Known rows, with every way that one mark hangs from another:
{z100 {z810 z382 {z396 z589} z499 {z697 z563}}}: [-33.5 2.2 -5.6 7.2 -11.8 -13.9 13.0 -17.3 -2.8 1.8 19.7 -1.8 0.1 2.7 18.3 -6.2 -16.8 -2.7 12.8 -15.2 -6.7 -5.5 -13.7]
{z810 z396}: [-38.0 -2.5 7.1 -14.4 -0.1 3.2 -7.9 36.5 7.2 -29.9 3.2 4.1 6.0 12.1 -23.2 -23.1 11.6 -8.4 4.1 20.1 -2.7 5.5 10.9]
{z563 {z697 {z810 {z100 z589} z396 z499}}}: [10.7 1.5 8.0 6.6 16.9 10.4 -3.7 -21.5 7.4 -8.9 -8.5 -2.8 3.3 -6.2 9.3 -8.5 25.2 4.0 6.9 13.2 -39.5 -22.3 13.3]
{z810 z382 z396 z697}: [-37.2 15.4 -16.0 -29.5 -7.1 -5.3 18.8 25.9 -8.5 -76.1 -0.7 2.0 6.7 16.8 -18.6 -24.0 -6.6 -6.9 25.4 26.4 12.6 -4.0 22.6]
{z589 {z100 {z810 z382 z396 z697}}}: [-11.1 4.3 3.7 4.3 1.3 8.8 2.5 -17.5 4.3 3.5 4.9 8.2 -17.3 -12.8 -5.1 -0.8 7.9 -5.8 6.0 3.2 7.0 -10.1 1.5]
{z382 {z810 {z100 z589} z396}}: [16.1 -12.5 15.2 -1.1 4.0 20.5 0.2 63.3 5.2 -1.1 -11.0 -0.3 7.4 28.2 -12.2 5.7 -0.6 4.0 -9.7 -11.4 -3.4 14.7 -4.1]
{z810 z382 z499 z697}: [2.4 15.3 -35.0 -28.5 -8.6 -22.6 21.5 3.4 -16.3 -35.5 12.8 -0.3 4.0 -4.1 3.6 -4.3 2.4 0.0 6.5 29.9 14.1 -3.6 12.4]
{z810 {z100 z589} z382 z396 z499}: [4.3 14.8 4.6 -39.2 2.5 -25.5 34.3 -15.9 6.9 -18.0 8.0 4.1 -5.6 -12.2 -1.4 -6.2 15.8 11.9 13.0 -20.2 8.3 -11.6 8.9]
{z382 {z810 {z100 z589}}}: [35.1 -12.3 7.8 7.2 0.7 20.5 -8.5 63.6 -0.9 23.4 -14.1 -1.1 1.1 21.3 -9.7 13.2 3.8 3.1 -24.5 -13.2 13.6 25.0 -6.2]
{z563 {z697 z810}}: [2.1 -4.1 -2.3 17.0 9.4 18.7 -22.6 -6.1 -1.1 -5.1 -8.5 -2.2 2.8 -9.1 -1.7 -11.6 24.2 -3.6 -8.4 22.9 -17.4 -2.7 10.1]
{z100 z589}: [-8.8 -4.2 16.2 0.5 12.6 3.8 -19.1 39.0 -0.7 -10.4 2.1 2.5 -0.3 -5.6 -11.7 -11.6 1.3 -4.2 -9.5 -9.6 29.4 3.7 -16.1]
{z810 z100 z396 z499 z697}: [3.1 18.8 -6.7 -26.9 4.0 -8.6 28.0 10.8 7.2 -27.4 -10.1 -2.7 2.6 41.5 6.6 -5.2 17.7 -2.1 26.3 39.8 -42.0 -26.0 45.3]
{z563 z697}: [-9.3 4.6 -7.1 10.0 9.3 17.1 -26.9 11.3 -7.9 -22.1 -1.6 -1.9 6.5 11.9 -12.9 -10.5 32.4 -11.2 -5.2 31.7 -13.8 2.8 17.6]
{z697 z563 z810}: [-15.0 -16.3 9.0 21.2 -8.7 -0.8 -25.5 -16.3 3.7 31.3 -8.3 -0.9 -1.6 -16.8 -3.3 -14.6 -7.4 3.1 -27.7 -5.2 5.8 22.4 -11.4]
{z697 {z810 z382}}: [5.1 -9.1 -6.4 -3.4 -10.8 -2.8 -4.0 -3.7 2.3 19.1 -4.5 4.3 -10.5 -40.9 -6.6 -15.2 1.7 4.9 -20.9 -6.7 36.0 17.7 -4.6]
{z589 z100 {z396 {z810 z382 z499 {z697 z563}}}}: [13.6 0.9 -8.5 -6.8 9.4 -1.8 -2.5 -41.0 2.4 -6.7 8.6 5.5 7.7 -30.1 1.2 32.3 -16.6 -3.6 26.7 13.7 -8.6 -25.0 -7.6]
{z697 z563 {z810 z100}}: [3.1 -8.9 12.2 19.6 -9.8 0.9 -18.8 -25.6 8.6 52.2 -21.5 -2.3 -10.9 -6.3 -1.0 -8.4 4.7 4.8 -28.7 -11.8 3.8 21.8 7.0]
{z396 {z589 {z100 {z810 z382 z499 {z697 z563}}}}}: [-2.0 6.8 0.1 21.8 -1.5 -3.5 -13.8 -10.2 5.0 51.4 -12.3 6.5 -8.7 -10.0 16.3 16.1 -1.2 -6.8 5.9 -24.9 5.6 -14.5 -0.4]
{z589 {z100 {z810 z499 {z697 z563}}} z396}: [-27.1 -0.9 6.1 9.7 7.8 10.4 1.1 -50.3 -2.9 2.9 23.3 -3.3 -3.6 -16.7 4.2 21.5 -10.2 -8.8 27.1 9.3 -6.2 -19.6 -13.8]
{z589 {z100 {z810 z499}}}: [8.3 -4.0 5.7 11.6 4.0 4.3 -9.2 -23.2 8.2 47.1 14.9 8.4 -18.7 -24.1 4.0 9.5 20.4 -3.2 -14.2 1.0 -0.7 -4.2 -9.3]

Rows:
[-11.4 3.8 2.0 4.0 0.5 -2.7 6.6 -36.8 3.4 7.6 14.0 6.5 -12.6 -15.5 4.5 4.1 4.6 -1.3 5.6 1.8 -8.1 -13.6 -5.3]
{z589 {z100 {z810 z382 z396 z499 {z697 z563}}}}
[50.2 3.7 -17.2 1.0 -7.4 -6.9 -12.7 10.5 4.3 22.2 -22.1 5.9 0.1 11.1 0.0 11.9 -2.1 -3.4 -15.4 5.9 -0.3 8.8 16.5]
{z396 {z810 z100 z382 {z697 z563}}}
[59.9 4.1 -23.3 -6.5 -5.5 -19.5 -2.1 -5.3 4.9 26.1 -10.4 5.4 3.1 3.2 13.5 18.2 -0.2 2.5 -12.9 10.2 -16.4 -1.9 11.2]
{z396 {z810 z100 z382 z499 {z697 z563}}}
[-9.1 23.3 -1.8 -29.3 2.1 -26.0 37.9 -24.7 -3.6 -49.9 -1.3 -3.3 3.8 19.2 8.4 -6.0 -5.9 8.8 30.1 -3.9 -13.0 -22.0 18.7]
{z810 {z100 z589} z382 z396 z499 {z697 z563}}
[-27.7 -0.6 -9.1 15.5 -16.8 0.7 -3.1 -6.8 -13.5 6.3 17.4 -3.4 -10.6 3.5 -0.9 -11.0 -9.8 -7.6 -12.0 -6.8 26.3 22.1 -12.5]
{z100 {z810 z382 {z697 z563}}}
[6.2 4.0 1.5 8.4 10.8 15.3 -7.1 -29.8 -4.0 -10.7 -10.1 -4.6 -0.6 -17.6 -1.1 -4.4 18.1 1.2 6.3 0.1 0.2 -8.3 10.5]
{z563 {z697 {z810 {z100 {z589 z396}} z382}}}
[9.8 1.5 -14.0 -12.2 -1.2 -6.2 0.8 -14.1 -2.9 -8.0 6.4 -3.0 12.7 -4.6 -1.0 20.3 -15.3 -4.9 18.8 12.7 -0.7 -4.5 2.3]
{z589 {z396 {z810 z100 z382 z499 {z697 z563}}}}
[16.0 -12.8 -14.7 5.4 -4.7 6.2 -2.4 48.7 -12.0 -7.7 4.6 -5.5 18.9 29.5 4.5 14.1 -15.0 2.2 -13.9 22.5 -19.2 15.9 -11.4]
{z382 {z810 z499 {z697 z563}}}
[16.6 -5.7 5.4 -1.2 5.2 6.9 13.6 42.2 -1.0 -19.9 -6.8 -5.9 16.6 42.1 7.1 12.3 -13.8 7.6 5.1 3.8 -34.2 -2.6 -2.4]
{z382 {z810 {z100 z589} z396 z499 {z697 z563}}}
[25.2 -12.6 8.8 4.3 2.0 22.6 -5.4 56.9 -3.0 13.9 -8.7 -3.9 5.9 19.0 -11.0 17.3 -3.5 1.9 -13.4 -13.2 14.9 21.2 -8.7]
{z382 {z810 {z100 {z589 z396}}}}
[3.0 15.8 8.6 7.7 6.2 5.8 -6.3 15.7 -5.2 -8.6 -27.9 -6.3 -4.5 43.7 -2.5 -3.0 1.2 -6.4 3.4 5.7 2.9 -2.7 26.8]
{z810 {z100 z589} {z697 z563}}
[-22.2 -8.6 3.0 3.0 -10.7 -23.9 2.1 -41.5 8.5 18.5 -0.3 1.8 5.9 -32.7 12.8 -9.8 -17.4 11.9 -1.9 -26.1 -7.6 0.4 -15.0]
{z697 z563 {z810 z382 {z396 z589} z499}}
[35.2 -5.8 -2.1 6.2 2.7 7.8 4.4 41.7 -7.4 5.0 -8.5 -6.8 11.8 35.3 10.1 20.1 -9.9 6.7 -10.7 2.3 -17.2 7.3 -5.0]
{z382 {z810 {z100 z589} z499 {z697 z563}}}
[-15.3 -3.7 10.6 1.7 -13.5 -8.0 1.1 -38.8 8.4 18.5 -14.8 0.4 -8.0 -14.8 -7.1 -16.8 -1.9 9.6 -12.3 -22.3 8.6 17.1 6.6]
{z697 z563 {z810 z100 z382 z396}}
[-35.3 -8.2 17.0 7.8 2.7 5.0 1.6 -12.1 -8.9 -6.0 34.9 -4.2 -6.7 -33.7 -2.4 -2.5 -24.0 -2.7 8.6 -45.5 53.0 6.6 -49.0]
{z100 {z589 z396} {z810 z382}}
[-23.2 -7.6 16.5 -3.2 4.1 -12.6 15.2 -12.1 2.4 -5.3 39.7 2.0 -6.0 -30.1 10.4 -12.4 -12.7 6.6 3.0 -39.6 16.9 -6.3 -45.9]
{z100 z589 {z810 z382 z396 z499}}
